Each row comes from the steps of one path. Every step used is in the known rows, and no mark comes twice. Write the path behind each row, first mark first.
Known rows:
vobo -> bazos -> beler -> zelo: [22, 23, 5, 16, 11, 16, 25, 29, 12, 1, 23, -8, -22, -22, 9, 55, 31, -40, -43, -2, -50, -33]
fekat -> fele -> zelo -> vobo -> bazos: [39, 39, 23, 13, 8, 3, -39, 52, -17, 32, -24, -23, 1, -5, 14, 16, 23, -4, -18, -16, -25, -21]
fele -> zelo -> vobo -> bazos: [36, 48, 15, 8, 14, 20, -10, 50, -40, 6, -18, -14, -21, -11, 32, 17, -10, -21, -5, -22, -8, -24]
zelo -> vobo: [35, 51, 8, 9, 6, 19, -10, 71, -30, 1, -5, -31, 0, -15, 17, 34, 17, -19, -26, -5, -12, -2]
vobo -> bazos -> beler: [29, 36, 6, 11, 11, 15, 30, 31, 2, 19, 11, 1, -17, -32, 10, 52, 22, -30, -33, -5, -33, -42]
vobo -> bazos -> fele: [31, 80, 2, 12, -6, 20, 10, 19, 10, 6, 26, 22, -13, -11, 25, 32, 27, -42, -72, -29, -24, -36]
fekat -> fele -> zelo -> beler -> bazos: [39, 16, 35, 9, -8, -14, -34, 59, -31, 33, -5, -8, -7, -14, 18, 21, 25, 23, -53, -17, -18, -19]
fele -> bazos -> beler: [24, 22, -13, 13, -13, -3, 36, 49, 7, 19, 2, -18, -12, -28, -1, 55, 47, 1, -23, 12, -28, -48]
fele -> zelo: [40, 26, 18, 11, 0, -7, -7, 46, -40, 0, -20, 6, -22, -16, 29, 19, -7, -5, -32, -8, -14, -42]
fele -> zelo -> vobo -> bazos -> beler: [39, 37, 15, 8, 23, 20, -4, 52, -42, 9, -19, -24, -21, -19, 23, 23, -10, -22, 6, -11, -15, -29]
zelo -> fele -> bazos -> vobo: [29, 35, -24, 7, -37, -10, 20, 45, 22, 4, -4, -6, 1, 12, 20, 46, 14, 4, -32, 5, -15, -47]
fekat -> fele: [36, 31, 18, 18, -11, -15, -26, 52, 4, 27, -8, -8, 10, -14, 2, 35, 48, 3, -58, -2, -35, -24]
bazos -> fele: [39, 72, 4, 15, -13, 7, -8, 38, -9, -8, 21, 14, -7, -8, 21, 26, 28, -28, -81, -11, -25, -30]
vobo -> bazos -> fele -> zelo -> beler -> fekat: [24, 66, 5, 21, -6, 14, 11, -2, -4, -6, 24, 27, -35, 7, 26, 16, 9, -25, -60, -47, -18, -47]
bazos -> beler -> zelo: [28, 1, 9, 21, 9, 4, 11, 50, -7, -15, 16, -22, -16, -23, 1, 53, 30, -25, -42, 21, -56, -27]
bazos -> fele -> zelo: [45, 64, 10, 15, -7, 2, -17, 35, -30, -9, 6, 16, -18, -5, 29, 9, 5, -22, -61, -15, -17, -41]
fele -> bazos -> vobo: [22, 43, -32, -1, -31, -3, 13, 31, 25, 9, 10, -1, -22, 0, 11, 40, 34, 6, -38, -2, -20, -50]
beler -> fekat -> fele -> zelo -> vobo: [24, 30, 17, 27, -4, -10, -30, 35, -4, -1, -30, -18, -5, 20, -7, 13, 27, -2, -19, -26, -21, -44]
zelo -> beler: [26, 25, 13, 16, -10, 2, 18, 37, -28, 1, 29, 9, -24, -19, 24, 39, 18, 15, -68, -16, -19, -12]
fekat -> fele -> zelo: [42, 23, 26, 17, -6, -18, -37, 50, -15, 26, -25, -7, -2, -9, 12, 17, 25, 10, -39, -6, -30, -36]
beler -> fekat -> fele -> zelo: [23, 23, 18, 29, -14, -22, -21, 24, 4, -1, -26, -1, -9, 16, -7, 16, 30, 1, -34, -23, -26, -57]
fekat -> fele -> bazos: [27, 32, 1, 17, -25, -19, -10, 50, 25, 38, -9, -14, 9, -10, -3, 39, 69, 15, -47, -4, -33, -34]
vobo -> bazos: [25, 52, 5, 9, -2, 13, 21, 28, 5, 13, 10, 13, -15, -22, 23, 43, 22, -30, -52, -21, -22, -35]

Write each row's path:
[23, 18, -11, 25, -27, -14, 42, 48, 18, 2, -14, -17, 5, 5, 0, 55, 25, -3, -16, 5, -19, -57]	zelo -> fele -> bazos -> beler -> fekat
[26, 35, -15, 7, -29, -15, -19, 37, 36, 34, -2, -12, -2, 4, -3, 33, 59, 20, -44, 0, -34, -42]	fekat -> fele -> bazos -> vobo
[23, 56, 3, 17, 8, 32, -11, 45, 3, -23, 29, -24, -13, 5, 19, 35, 32, -49, -56, -17, -44, 2]	beler -> zelo -> vobo -> bazos -> fele
[32, -2, 10, 24, 2, -2, 16, 58, -3, -16, 8, -26, -4, -13, 6, 57, 21, -25, -37, 25, -53, -28]	bazos -> beler -> zelo -> fele
[10, 21, 3, 31, -26, -14, 14, 17, 12, 7, 16, 1, -19, 12, -5, 35, 52, 31, -57, -31, -24, -35]	zelo -> beler -> fekat -> fele -> bazos
[10, 22, -9, 23, -30, -12, 6, 7, 23, 5, 24, 3, -26, 23, -5, 30, 44, 33, -54, -29, -25, -40]	zelo -> beler -> fekat -> fele -> bazos -> vobo
[43, 32, 24, 14, 5, -5, -48, 63, -26, 25, -30, -27, 4, -5, 11, 14, 24, 5, -20, -7, -24, -18]	fekat -> fele -> zelo -> vobo
[28, 25, 24, -1, -12, 6, 11, 63, -37, 12, 31, 0, -18, -30, 27, 45, 19, 8, -78, -22, -4, -3]	zelo -> beler -> bazos
[19, 18, -14, 16, -5, 8, 24, 59, 9, 1, 10, -42, -13, -14, -3, 55, 51, -11, -17, 14, -41, -27]	fele -> bazos -> beler -> zelo -> vobo
[27, 29, 9, -11, -16, 6, 0, 50, -25, 8, 38, 3, -27, -15, 28, 38, 10, 12, -75, -20, -6, -10]	zelo -> beler -> bazos -> vobo
[24, 16, 16, 26, -6, -10, 7, 19, -39, -14, -1, 13, -40, 3, 22, 17, -7, 16, -37, -30, -11, -44]	fele -> zelo -> beler -> fekat
[23, 26, 13, 22, 8, 1, 11, 14, 12, 17, -10, -3, -20, -7, -3, 36, 25, -21, -17, -17, -34, -61]	vobo -> bazos -> beler -> fekat -> fele -> zelo
[35, 43, 5, -22, -16, 5, -17, 66, -12, 8, 12, -5, -12, -18, 22, 38, 11, -18, -64, -9, -5, -27]	beler -> bazos -> vobo
[29, 32, -8, 17, -33, -12, 31, 59, 10, 10, -11, -7, 10, -1, 21, 52, 23, 2, -34, 2, -13, -41]	zelo -> fele -> bazos
[20, 14, -5, 24, -26, -6, 19, 54, 20, -19, 8, -17, -1, 11, 18, 54, 34, -16, -53, 5, -40, -26]	beler -> zelo -> fele -> bazos
[31, 67, 8, 14, -2, 17, 8, 11, -13, 5, 28, 27, -32, -6, 36, 20, 7, -22, -63, -37, -19, -36]	vobo -> bazos -> fele -> zelo -> beler
[47, 72, 10, 13, 3, 15, -28, 49, -39, -10, 1, -6, -12, -1, 29, 5, 2, -26, -42, -17, -14, -24]	bazos -> fele -> zelo -> vobo
[20, 17, -19, 17, -28, -6, 11, 44, 29, -21, 15, -15, -8, 22, 17, 49, 25, -12, -50, 7, -42, -31]	beler -> zelo -> fele -> bazos -> vobo
[41, 29, 24, 15, 16, 4, -34, 55, -18, 35, -23, -32, 0, -12, 7, 22, 24, -5, -7, -5, -31, -25]	fekat -> fele -> zelo -> vobo -> bazos -> beler
[31, 18, -8, 19, -23, -10, 38, 60, 8, 13, -10, -18, 9, -9, 10, 58, 23, 0, -21, 16, -21, -47]	zelo -> fele -> bazos -> beler
[29, 6, 16, 28, 3, -15, -5, 33, -3, 5, -20, -17, -12, -4, -18, 33, 30, -4, -16, 0, -39, -59]	bazos -> beler -> fekat -> fele -> zelo
